In the rows, 128 means zero.
Known rows, with every step that occurs:
zivu tidib seleg togerin rarofik zede: [131 130 139 151 140 127  78 154 113 117 139  89 122 181 132  92 108  97
 157  70 157 135 119  61  43 186 130 132 150 179]
zemos rarofik togerin seleg tidib sonoreg: [181 133  84 129 101 133  77 134 117 129 146  43 143 166 204 163  97 118
 124 125 154 191 129  94  50 147 148 119 173 129]
zede rarofik togerin: [132 103 145 144 120  86 116 146 103 144 111 102 132 157 136 132 126  86
 105 152 113 111 147  72  87 134 132 179 109 150]
tidib seleg togerin rarofik: [137 140 132 157 109 133  74 169 104 126 122  61 118 155 150 132 148  99
 120 109 128 165  98  72  96 164 131 125 168 164]
zivu tidib seleg togerin: [150 152 144 140 126 141 110 152 101 122 143  97 105 194 108 102 122 118
 159  66 144 125 124  77  81 153 155 113 155 163]
rarofik togerin seleg tidib sonoreg: [150 122  96 110  99 125 107 144 131 130 124  47 137 147 206 161 100  89
 144 114 154 188 123 116  61 153 157 130 155 158]
tidib seleg togerin rarofik zede: [133 125 136 152 103 117  73 171 116 118 134  72 134 151 150 124 119  89
 120 107 132 159 102  60  57 185 111 140 162 170]
zivu tidib seleg: [120 146 134 133 156 136 132 137 128 136 153 116 110 184 102  96 122 124
 153  49 143 119 131  93  79 153 177 118 136 154]
sonoreg tidib seleg togerin rarofik zemos: [132 149 111 178  90 134 102 183 111 105 145  30 132 156 161 147 105 111
 136 150 105 189 140  32  85 162 125 131 159 156]
togerin seleg: [119 120  95 140 154 101 130 130 141 129 118  95 129 100 161 141 140 113
 135 128 139 165 116 138 103 148 146 117 135 132]
sumen zede rarofik zemos kuziz pufo: [197 114 147 130 148  59  84 160 107 143 110 162 160 133 173 155 156 158
 100 180 110 138 142 104  95 142 109 190 155 163]
zedita sumen: [143 149 150 154 113 127 105 148 135 120 159 101 125  85 118 124 133 129
 150 118 111 171  98 102 131 127 134 118 142  97]
togerin rarofik zede: [103 101 122 144 148 113  87 132 141 121 122 116 150 109 161 114 110 101
 126 133 146 143 118 109  81 170  94 153 123 149]
sonoreg tidib seleg togerin: [133 179 130 155  76 135 162 190 109 115 144  47 109 166 120 149 115 104
 147 134  98 158 139  42  99 140 150 117 163 134]
zemos kuziz: [170 147 141 122 125 148 124 103 137 155 139 127 150 129 116 120 145 139
 141 164 114 120 126 104 108 112 128 119 145 128]
sonoreg tidib: [112 161 118 147 113 133 181 154 131 116 135  90 118 132 123 141 110 119
 154 157 108 142 156  90 128 119 138 125 128 111]
zede rarofik togerin seleg tidib sonoreg: [138 110 110 142 117 103 106 166 115 137  99  50 126 168 208 166 128  81
 142 143 138 174 119  75  62 152 168 163 138 165]
kuziz zemos rarofik: [162 135 125 111 156 105  79 141 109 135 164 144 145 131 160 140 120 148
  92 121 146 142 174 127 115 102 105  84 147 103]
zedita sumen zede rarofik togerin seleg tidib: [177 131 147 166 119  51 100 189 106 122 136  72 127  94 184 155 142 122
 138 127 124 211  89  77  89 156 158 173 169 118]
kuziz zemos rarofik zede sumen zedita: [176 131 123  98 168  71  65 186 157 137 168 152 144 135 160 160  87 117
  64 127 154 161 167 115  94 137 101 146 163 119]
zedita sumen zede: [165 163 155 149 125  81 104 166 133 117 158 121 117  75 127 138 142 141
 147 105 114 181  90 119 131 138 139 148 178  91]
zede sumen: [140 124 142 131 146 119 133 149 165 144 120 111 115 143 127 136 123 104
 125 161 140 136 112 112 149 135 136 169 138 146]
rarofik zede: [122 108 134 120 121 107 127 130 144 119 142 141 152 121 130 117  88 112
 126 126 133 119 134 113  74 157 103 149 123 136]
seleg tidib: [147 124 135 124 103 159 133 138 106 116 124 121 137 149 162 134 113 161
 139 131 149 152 118 122 138 126 135 117 129 135]
tidib sonoreg: [126 154 112 119 121 152 108 144 152 132 125  98 110 153 153 154 126 102
 159 112 129 148 113 127 112 136 155 129 157 136]

Rows:
[125 154 136 168 103 116 136 209 146 120 135  28 118 164 143 142  95  67
 144 162 121 176 121  14  75 178 129 167 167 163]
sonoreg tidib seleg togerin rarofik zede sumen
[137 109 100 121 126  82 118 124 132 136 130  71 142 111 160 135 113  82
 112 124 136 153 141 120  66 150 132 138 133 147]
rarofik togerin seleg
[125  96 117 153 140  64 116 147 113 145 104  75 133 134 165 141 139  75
 108 152 121 142 136  80  66 149 146 170 116 152]
zede rarofik togerin seleg
[158 105 111 153 145 145  48  98 140 139 138 103 177 116 170 121 131 142
 124 176 126 162 125  97  93 142  98 136 134 156]
togerin rarofik zemos kuziz
[154 118 120 137 119 117  97 121 126 119 164 129 156 142 136 121  87 142
 108 137 135 130 142  93  62 149  97 135 141 106]
zemos rarofik zede
[132 104 147 123 137 100 131 150 175 134 134 126 140 134 129 124  83  92
 123 157 144 127 120  99  91 164 111 184 132 151]
rarofik zede sumen
[116 157 125 167  90 122 133 192 121 107 142  40 125 150 145 136  99  84
 145 139 111 170 134  26  61 172 121 138 160 150]
sonoreg tidib seleg togerin rarofik zede
[150 111 121 144 151  21 115 167 112 139 108 104 125 124 171 156 149  94
 107 136 127 151 127 103  72 160 148 198 156 145]
sumen zede rarofik togerin seleg
[105 174 118 150 104 128 186 175 135 128 156  65 114 154 115 142 114 111
 141 116  97 153 145  58  96 139 170 124 146 125]
sonoreg tidib seleg
[142 123 148 153 115 112  78 187 141 131 129  59 125 161 151 129 114  73
 116 131 141 165  91  48  72 190 118 169 168 184]
tidib seleg togerin rarofik zede sumen
[169 129 153 179 131  61  74 176 120 115 154 118 134  91 149 145 140 149
 130 137  99 187 100  81 112 150 135 181 157 111]
zedita sumen zede rarofik zemos
[182 113  96 135 106 116  91 121 100 125 148  64 155 149 187 143  99 135
 103 137 152 176 139  94  62 142 128 118 152 122]
zemos rarofik togerin seleg tidib
[134 168 121 159 105 103 118 237 156 116 135  37 106 161 145 166  97  63
 121 146 117 193 119  26  84 183 137 182 179 160]
sonoreg tidib seleg togerin rarofik zede sumen zedita
[167 101 137 160 133 118  87 118 118 148 131 124 167 148 146 133 137 147
 119 198  99 129 138  62  87 129 125 162 118 150]
zede rarofik zemos kuziz
[156 118 147 135 133  40 115 165 103 139 114 128 123 144 147 147 138 104
 102 136 119 124 137  96  92 146 134 208 151 142]
sumen zede rarofik togerin
[118 172 123 173  95 136 133 191 109 114 131  30 109 156 143 144 128  94
 147 138 108 175 128  37 101 153 141 123 164 145]
sonoreg tidib seleg togerin rarofik
[163 161 118 173  86 149  99 164 117 124 155  29 150 157 150 141 119 119
 145 176  94 183 138  14  70 149 128 124 170 154]
sonoreg tidib seleg togerin rarofik zemos kuziz
[186 116 139 149 146  70  89 140 118 142 132 147 155 136 155 147 148 159
 114 176 106 140 129  88  91 140 129 193 158 141]
sumen zede rarofik zemos kuziz
[160  99 116 162 109 134  29 138  98 100 114  84 147 129 181 132 120 126
 119 168 136 170 121  95 115 154  75 136 143 162]
seleg togerin rarofik zemos
[191 111 126 158 106 149  25 119 103 120 123  82 164 130 173 128 133 133
 132 192 127 165 118  78 100 143  75 127 156 163]
seleg togerin rarofik zemos kuziz
[156 151 164 174 137  63 104 185 119 124 139 119 110  93 134 142 163 134
 143 127 104 174  89  88 128 140 149 174 164  99]
zedita sumen zede rarofik
[131  86 126 165 136 101  90 138 112 127 122 125 150 147 157 138 125 137
 107 170 109 135 141  81 101 142 124 169 104 149]
zede rarofik zemos
[161 120 129 142 126 102  48 195 141 113 103  91 120 133 164 151 112  75
 109 163 149 174  99  90 111 178  87 188 165 167]
seleg togerin rarofik zede sumen zedita
